Every row comes from one small tree of marks. The marks that hang from a mark follow it in brackets, in the order of their numbers. Every link used is in the known rows. Which tree was each row made from?
In the rows, zero is written as 128.
Known rows:
Z941(Z191(Z489)): [124 135 109 121 160 143 120 139 121 135 124 108 128 123 143 139 115 128
 144 138 147  74 113 184 150  88 101 123]
Z946(Z680 Z941): [144 169 155 110 128  78 154 136 194 108 134 128 153 105  66 120 105 147
 124 148 132 225 133 117 160 119 131 120]
Z191(Z489(Z251) Z941): [136  84  77 124 141  95 124 146  43 132 132 159  84 163 137 118  97 135
 116 106  62  54  96 127 158 128 158 120]
Z191(Z489 Z941(Z946)): [110  87 103 160 134  98  82 114  85 169 103 148  98 151 162  99 147 149
 140 100 110  73 129 153 141 114 142 135]
Z251(Z136): [127 112 168 131 126 153 151 125 135 104 136 126 135 116 112 140 125 130
 123 120 146 135 127  96  84 148 144 127]
Z856(Z22): [142 175 169 126 157 154 122 127 168 142 137 118 154 137  85 128 117 120
 123 135 109 127 121 135 142 106 145 138]
Z22(Z680(Z946)): [156 142 155 152 123 110 133 107 145 127 122 144 129 119 106 109 140 134
 139 128 120 111 140  84 120 150 106 112]
Z680(Z22 Z946): [160 165 159 164 136 202 135 104 169 131 154 143 121 112 142 123 133 106
  94 106 110 106 140  91 143 169 140 124]
Z941(Z191 Z946(Z680(Z22(Z856)))): [149 143 133 170 120 166  35 143 160 175 109  84 176 129 132 113 170  93
 119 134 145 194 177 247  96 114  93 152]
Z251(Z136 Z489): [108 100 144 116 123 136 152  98 105  83 155  89 132 115 135 150 146 163
 103 130 163 134 117  61  89 128 140 125]
Z489(Z191(Z941(Z946)) Z251(Z136)): [ 95  52 116 161  92  86 114 142  17 138 124 169 105 171 162 140 124 131
 138  80 114 145 127 106  58 165 193 169]
Z680(Z946): [143 154 163 155 141 151 177  97 167 131 120 155 110 110 126 115 110 124
 119 119 108 108 124  68 156 161 135 119]
Z191(Z489(Z251)): [125 100  98 125 140 102 160 124  73 122 152 127  99 153 115 138  89 146
 120 127  59  71  80 124 146 124 153 123]
Z251(Z136(Z358)): [115  68 155 106 101 157 155 119 112 109 121 139 131 115 107 130 121 142
 140 124 119 157 105 104  90 132 156  96]
Z191(Z489(Z251) Z941(Z946)): [117  68  75 149 129  74 105 125  38 159 121 145  80 176 164 102 124 159
 133  98  72  71  99 135 142 113 159 146]
Z191(Z489 Z941(Z946(Z680(Z22)))): [162 100  98 173 133 115  17 134  96 167 138 132 122 144 154 115 167 110
 115  79 101 136 168 189 122 116 149 138]
Z191(Z489(Z251(Z136)) Z941): [129  51  86 116 131 123 120 145  28 113 143 149  84 158 154 143 118 118
 112  91  88  55 109 100 102 143 161 127]
Z22(Z680(Z946(Z941(Z191)))): [134 172 125  95 131 116 144 129 174 117 119 124 144 113 130 119 145 138
 154 158 190 132 141 106 148 104  69 116]
Z941(Z191): [139 152 135 125 151 144 134 141 154 134 108 116 144 116 123 118 103 135
 139 144 173 135 127 165 152  89 104 134]
Z489(Z191 Z251(Z136(Z358))): [ 88  51 122 120  81 111 170 137  25 102 140 161 114 147 112 163  89 131
 145 112  75 170  83 101  68 161 208 119]
Z946(Z941(Z191)): [112 174 128  85 144 122 162 146 181 119 117 117 153 109 118 123 112 144
 140 164 190 162 114 146 172  86 101 126]
Z941(Z191 Z946(Z680)): [149 137 129 148 134  83  93 129 160 164 100  91 156 123 128 110 127 137
 157 131 171 217 151 182 130  72 105 150]
Z680(Z22 Z946(Z941)): [137 189 150 131 126 188 167 107 194 115 163 147 125 103 137 126 141 119
  94 126 131 129 131  73 167 165 137 121]
Z946(Z680): [172 145 159 142 136  88 126 131 166 127 122 124 150 114  76 113  95 130
 127 133 110 204 144 134 138 126 141 121]

Which tree is each row?
[135 164 148 111 118 101 161 109 173 107 128 144 135 114  97 110 143 152
 137 149 139 138 131  67 143 142 104 109]	Z22(Z680(Z946(Z941)))
[148 156 164 168 123 232 118 109 170 143 125 136 126 115 130 118 151  82
  76 121  91  85 149 129 123 203 122 124]	Z680(Z22(Z856) Z946)
[ 80  97 148 142 113 118 145 110  71  77 155 111 133 120 145 187 134 146
 116 121 153 150 123  90  59 158 175 143]	Z251(Z136 Z489(Z191))
[137 202 141  81 151 142 122 137 189 133 134 109 163 126 116 142 156 108
 157 159 171 128 143 109 149  79  71 131]	Z856(Z22(Z680(Z946(Z941(Z191)))))
[103 163 102 100 152 154 181 115 169 127 132 126 103 109 166 147 124 118
 141 146 156  65 111 109 187 118  91 119]	Z680(Z946(Z941(Z191(Z489))))
[149 174 131  89 139  92 139 152 198 121 118 108 164 102  95 128 107 130
 143 159 182 224 142 160 166  81 102 126]	Z946(Z680 Z941(Z191))
[122 184 133 102 141 153 193 120 203 126 118 136 129 101 148 124 118 126
 136 149 187 134 126  86 185 120  99 123]	Z680(Z946(Z941(Z191)))
[128 158  98  91 144  88 120 149 165 122 134 100 139 110 117 150 113 124
 143 156 151 164 131 178 165  76  99 116]	Z946(Z680 Z941(Z191(Z489)))
[170 147 160 159 118 169  64 142 168 137 127 111 165 116  80 126 138  87
  85 134  92 175 162 194 104 163 125 124]	Z946(Z680(Z22(Z856)))
[140 135 162 152 118 144 118 113 150 133  96 136 135 126  96 103 150 110
 124 146 100  89 146 128 102 183  87 113]	Z22(Z680(Z946) Z856)
[ 95 154 100  87 152 128 148 143 156 117 130 111 131 116 136 144 122 143
 142 158 164  95 102 166 171  82  99 120]	Z946(Z941(Z191(Z489)))
[117 154 160 119 105 129 150 116 173 117 103 137 139 118  88 111 157 129
 126 168 116 116 137 100 121 179  83 111]	Z22(Z680(Z946(Z941)) Z856)
[118  71 118 139 110 106 127 161  19 110 130 181 105 158 142 154  96 106
 121  89 112 133 128 108  81 176 195 145]	Z489(Z191(Z941) Z251(Z136))
[117 162 133 102 114 143 132 139 173 127  91 120 150 117 110 114 159 112
 139 175 168 114 145 140 127 142  49 115]	Z22(Z680(Z946(Z941(Z191))) Z856)
[ 95  62  81 124 126 128 129 125  47 137 147  87 108 158 186 159 131 140
 150 112 134  80 100 141  78  89 125 153]	Z941(Z191(Z489(Z251(Z136))) Z946)
[106  36  82 142 115 102 109 125  29 140 135 137  81 173 180 128 141 144
 129  81  95  69 113 111  86 126 163 151]	Z191(Z489(Z251(Z136)) Z941(Z946))
[ 79  38 113 112  93 119 111 123  20  95 122 158 111 128 156 159 141 144
 133 102 137 158 123  97  77 148 196 111]	Z251(Z136(Z358) Z489(Z191(Z941)))
[149  90 104 166 136  65  60 125 107 170 105 138 111 143 140 105 140 131
 140  95  99 142 153 166 137 106 138 136]	Z191(Z489 Z941(Z946(Z680)))
[165 178 149 120 123 129 109 143 190 111 168 119 165 104  82 133 124 129
  98 138 133 221 149 139 148 124 142 122]	Z946(Z680(Z22) Z941)
[120 187 132 118 125 230 131 129 196 135 125 121 143 106 153 128 159  81
  98 151 159 105 150 140 153 159  88 128]	Z680(Z22(Z856) Z946(Z941(Z191)))
[104  92  75 135 138 100 129 123  67 161 132  96 105 162 170 126 117 157
 153 126 114  80  89 169 138  71 119 151]	Z941(Z191(Z489(Z251)) Z946)
